What can hang from each mark:
Z122: Z503
Z31: Z503 Z540
Z503: Z13 Z20 Z31 Z122
Z83: Z31 Z122
Z13: Z83 Z540
Z20: Z83 Z540
Z540: Z13 Z122

Each row was made from one small tree. The marks that hang from a mark follow it in brackets, in the order of their numbers. Every link used is in the known rows. Write each row's tree.
Known rows:
Z122(Z503(Z20)): [ 2.71  1.60  1.20  0.44  0.13  1.27 -1.65  0.49 -0.17 -0.81 -2.05 -2.50
 -0.25 -1.09  2.98 -0.06 -1.33  0.87 -0.07 -0.09 -1.92]
Z83(Z31(Z540) Z122): [ 2.42  1.60  1.36 -0.85  2.13 -0.07 -2.78  0.40  0.85  0.06 -3.57 -2.71
 -0.85 -2.88 -0.78 -0.29  0.18  0.72 -0.88  1.40 -1.85]
Z20(Z83(Z31 Z122(Z503)) Z540(Z13)): [ 2.78  1.97  1.67 -1.20  0.66 -0.05 -1.04 -0.73  0.14 -0.02 -3.23 -1.71
 -0.72 -1.53 -0.66  1.01 -1.03 -0.46  0.57  1.93  0.62]
Z83(Z122(Z503(Z13 Z31))): [ 1.77  2.84  1.55  0.46  1.63  0.27 -1.53 -2.37  0.20  0.01 -2.56 -2.78
 -0.30 -2.19 -0.53 -0.55 -0.83 -0.47 -0.01  1.12 -1.72]
Z540(Z13 Z122): [ 2.02  0.50  1.44 -2.43 -0.04  1.25 -2.34 -0.94  0.76 -0.69 -1.49 -2.58
 -0.43 -1.25  4.68  0.00 -1.10 -1.00 -0.88  1.39 -2.57]
Z503(Z13(Z83) Z31 Z122): [ 1.86  3.64  1.24  1.01 -0.80  0.67 -3.63 -4.00  0.42 -0.31 -0.39 -3.33
 -0.06 -2.83  0.41 -1.10 -1.89 -0.02 -0.15  1.98 -0.29]
Z31(Z503 Z540(Z13(Z83) Z122)): [ 2.36  2.30  1.19 -1.11 -1.38  0.97 -2.66 -2.00  1.29 -0.45 -0.41 -2.65
 -0.16 -0.60  3.68  1.28 -1.28 -1.17 -1.34  2.93 -3.28]
Z540(Z13(Z83)): [ 2.66  0.49  1.11 -1.16 -2.51  1.07 -3.00 -0.14  0.53 -1.07 -0.54 -2.47
 -0.96 -1.63  3.30 -0.03 -0.66 -1.60 -0.99  1.78 -0.63]
Z83(Z31 Z122(Z503)): [ 2.61  0.83  1.73 -1.31  1.69  0.15 -1.48  1.13  0.24 -0.68 -4.07 -2.16
 -0.98 -2.47 -0.55 -0.65 -0.06  0.62  0.13  0.98 -1.11]
Z83(Z31 Z122): [ 2.57  0.33  1.49 -1.51  1.58  0.21 -2.57  1.20  0.60 -0.39 -3.67 -2.40
 -1.21 -2.77 -0.40 -1.34 -0.02  0.65 -0.48  1.11 -0.68]
Z540(Z13(Z83(Z31 Z122(Z503)))): [ 2.57  0.93  1.94 -1.31 -0.35  0.21 -1.68  0.07  0.43 -1.15 -2.35 -1.85
 -1.44 -2.56 -1.07 -0.37 -0.37 -1.60 -0.22  2.46 -0.83]
Z503(Z13 Z31): [ 2.07  1.95  1.24  0.64  0.17  0.66 -2.49 -2.21  0.31  0.18 -1.25 -3.07
 -0.30 -1.82  1.42 -0.66 -1.15 -0.44 -0.33  0.68 -1.38]
Z122(Z503(Z13 Z20(Z83 Z540) Z31)): [ 2.23  4.14  1.21  2.42  0.18  0.58 -1.16 -3.76 -0.35  0.73 -0.99 -2.55
  0.52 -0.76  0.61  0.77 -2.90  0.22  1.06  0.66  0.14]
Z122(Z503): [ 2.70  0.84  1.06 -0.98 -0.31  0.90 -1.77  0.96 -0.09 -0.91 -2.64 -2.55
 -0.28 -1.22  3.77  0.36 -0.30  0.49 -0.11  0.23 -1.27]
Z31(Z503(Z13(Z83) Z20 Z122) Z540): [ 2.36  4.88  0.83  2.39 -0.80  1.02 -3.26 -4.07  0.97 -0.07  0.09 -3.26
  0.43 -1.04  0.29  0.01 -2.40  1.22 -0.79  2.13 -2.82]
Z122(Z503(Z13 Z31)): [ 2.06  2.45  1.44  0.84  0.31  0.56 -1.40 -2.35 -0.09 -0.12 -1.70 -2.83
 -0.06 -1.48  1.42  0.06 -1.16 -0.62  0.20  0.53 -1.69]
Z20(Z83): [ 3.09  0.53  0.83 -0.81 -1.67  1.08 -2.55  0.84  0.26 -0.42 -2.15 -2.52
 -0.33 -0.97  3.68  0.13 -0.65  0.27  0.13  0.61 -0.02]
Z13(Z83 Z540): [ 2.03  0.94  0.64 -1.45 -1.93  0.51 -3.72  0.35  0.49 -0.39 -0.78 -2.85
 -0.35 -3.03  3.74 -0.54 -0.20 -0.16 -1.45  1.89  1.43]
Z503(Z13(Z83(Z31) Z540(Z122)) Z20): [ 0.89  1.61  1.58 -0.59  0.13  0.44 -2.71 -2.93  1.05  0.31 -0.18 -2.76
 -0.11 -3.13  0.75 -1.84 -2.03 -0.34 -0.78  2.37 -0.27]
Z20(Z540(Z122)): [ 1.84  1.22  0.81 -2.38  0.98  0.74 -2.69 -0.80  0.52  0.15 -2.37 -2.88
  0.35 -1.43  5.16  0.14 -1.19  1.08 -0.61  0.87 -0.25]
Z31(Z503(Z13 Z20(Z83) Z122) Z540): [ 2.77  5.05  0.87  2.64 -0.47  1.15 -2.53 -3.99  0.79  0.48 -0.76 -3.04
  0.73 -0.13  0.48  0.68 -2.69  1.60  0.04  1.54 -3.06]

Which tree is each row?
[ 1.28  3.15  1.83  1.07  1.69  1.06 -1.18 -3.88  0.16 -0.01 -1.08 -2.88
  0.39 -1.40  1.65 -0.59 -2.67 -0.16  0.32  0.74 -3.10] : Z540(Z122(Z503(Z13 Z20 Z31)))
[ 2.37  1.24  1.45 -1.34  0.64  0.44 -2.21 -0.70  0.91  0.18 -2.65 -2.62
 -0.05 -1.62  2.04  0.62 -1.01  0.18  0.22  1.58 -1.77] : Z20(Z83(Z31(Z540(Z122))))
[ 1.92  3.60  0.74 -0.01 -1.66  0.56 -3.66 -3.31  0.88 -0.04 -0.12 -3.14
  0.36 -2.19  1.80 -0.62 -1.52  0.81 -1.14  2.78  0.11] : Z31(Z503(Z13(Z83 Z540) Z122))
[ 2.42  1.37  1.71 -0.43  0.49  0.10 -0.80 -1.02  0.46 -0.03 -3.42 -2.12
 -0.52 -1.61 -1.52 -0.42 -0.55 -0.34  1.01  1.36 -0.69] : Z20(Z83(Z31 Z122(Z503(Z13))))
[ 2.42  4.64  0.80  1.60  0.72  1.02 -2.63 -3.90  0.43  0.46 -1.10 -3.03
  0.65 -0.46  1.30 -0.24 -2.94  2.47 -0.34  1.05 -1.31] : Z31(Z503(Z13 Z20(Z540) Z122))
[ 3.12  1.11  1.50 -0.92  1.32  0.36 -2.23  1.16  0.72 -0.30 -3.64 -2.21
 -1.15 -1.66 -0.71 -0.97 -0.37  1.13 -0.51  1.51 -1.52] : Z83(Z31(Z503) Z122)
[ 2.79  1.69  1.62 -0.65  0.48  0.13 -2.26 -0.62  0.93  0.05 -2.68 -2.22
 -1.04 -2.05 -1.19  0.73 -0.47 -1.05 -0.38  2.21 -1.65] : Z20(Z83(Z31(Z540(Z13)) Z122))
[ 2.43  3.27  1.48  0.85 -1.06  0.44 -2.22 -2.23  0.15 -0.64 -0.40 -2.59
 -0.49 -2.04  1.48  1.69 -1.07 -2.00 -0.62  2.18 -1.91] : Z122(Z503(Z31(Z540(Z13(Z83)))))
[ 2.14  5.51  1.20  3.24  0.59  0.87 -3.05 -5.32  0.34  0.65 -0.37 -3.37
  0.59 -1.80 -0.63  0.23 -2.99  0.81  0.29  1.38 -2.17] : Z503(Z13 Z20(Z83) Z31(Z540) Z122)
[ 2.35  0.91  1.21 -1.51 -1.28  0.76 -3.10 -0.12  0.83 -0.92 -1.34 -2.39
 -1.19 -2.36  1.38 -0.62 -0.26 -1.51 -1.20  2.35 -0.68] : Z540(Z13(Z83(Z122)))
[ 2.63  2.06  1.66  0.34 -0.53  0.51 -1.46 -1.14 -0.08 -0.59 -0.97 -1.89
 -0.76 -1.67  0.36  0.46 -2.15 -0.52  0.00  1.70  0.15] : Z122(Z503(Z20(Z540(Z13(Z83(Z31))))))
[ 0.70  2.10  1.04 -0.58 -0.67  0.90 -3.08 -3.19  1.02  0.22  0.38 -3.10
  0.36 -2.59  3.20 -1.44 -1.95 -0.36 -1.20  2.14 -0.42] : Z503(Z13(Z83 Z540(Z122)) Z20)
[ 1.41  3.66  1.41  1.82  0.87  0.51 -1.78 -3.23 -0.15  0.42 -0.53 -2.91
  0.23 -2.43  0.78 -0.34 -2.11 -0.04 -0.48  0.88 -0.92] : Z122(Z503(Z13(Z540) Z20 Z31))
[ 2.15  4.11  1.64  0.99  2.27  0.45 -1.66 -2.52 -0.23  0.05 -1.69 -2.28
 -0.48 -1.98 -0.42  0.47 -2.32 -0.23 -0.33  1.33 -1.11] : Z83(Z122(Z503(Z20(Z540(Z13)) Z31)))
[ 1.86  3.57  1.07  1.94  1.10  0.64 -2.42 -3.45  0.04  0.88 -0.75 -3.03
  0.14 -1.61  0.82 -0.43 -2.62  0.51 -0.31  0.46 -0.46] : Z503(Z13 Z20(Z540) Z31)
[ 2.75  3.37  1.66  1.69  0.95  0.95 -2.22 -2.88  0.58 -0.09 -1.59 -2.69
 -0.24 -1.08 -1.34 -1.38 -2.74  1.94  0.11  1.19 -2.78] : Z83(Z31(Z503(Z13 Z20 Z122)))
[ 3.08  1.93  1.88  0.40 -0.38  0.77 -2.37 -0.38  0.87 -0.76 -1.22 -1.84
 -1.55 -1.58 -2.09 -1.05 -1.73 -0.52 -0.75  2.70 -1.86] : Z540(Z13(Z83(Z31(Z503(Z20)) Z122)))
[ 1.84  3.03  1.09  1.30  0.71  0.34 -2.67 -2.98  0.54  0.62 -1.22 -3.38
  0.02 -1.91  1.07  0.42 -0.97 -0.52 -0.78  0.98 -2.45] : Z503(Z13 Z31(Z540))
[ 2.95  3.33  1.29  0.69  0.79  0.65 -2.81 -1.81  0.01  0.14 -2.09 -2.50
  0.00 -1.89  0.06 -0.31 -2.86  2.46  0.81  1.04  1.01] : Z503(Z20(Z83(Z31) Z540) Z122)
[ 2.36  4.82  0.93  2.31  0.72  1.12 -2.77 -3.91  0.80  0.28 -0.93 -3.29
  0.59 -0.63  0.73  0.16 -2.40  1.93 -0.76  1.27 -3.95] : Z31(Z503(Z13 Z20 Z122) Z540)
[ 2.82  4.02  1.28  2.54  0.33  0.80 -1.71 -1.74 -0.24  0.07 -1.31 -2.64
  0.18 -1.19  0.93  1.50 -2.14  0.26  0.57  0.72 -1.93] : Z122(Z503(Z20(Z83) Z31(Z540)))
[ 2.81  2.58  1.55  0.28  0.60  0.61 -2.31 -2.39  0.69 -0.16 -2.20 -2.75
 -0.25 -1.20 -0.54 -0.87 -1.66  1.50  0.04  1.51 -2.06] : Z83(Z31(Z503(Z13 Z122)))
[ 1.16  3.01  1.19  0.64 -0.11  0.89 -1.71 -3.42  0.87 -0.14 -0.48 -3.02
  0.66 -1.33  2.55  0.30 -1.84 -0.42 -0.35  1.68 -3.18] : Z31(Z540(Z122(Z503(Z13(Z83) Z20))))
[ 1.80  1.98  1.13 -1.51  1.18  0.71 -1.80 -0.84  0.55 -0.34 -2.62 -2.94
  0.48 -1.33  4.47  1.24 -0.57  0.35 -0.46  0.93 -3.17] : Z31(Z540(Z122(Z503)))
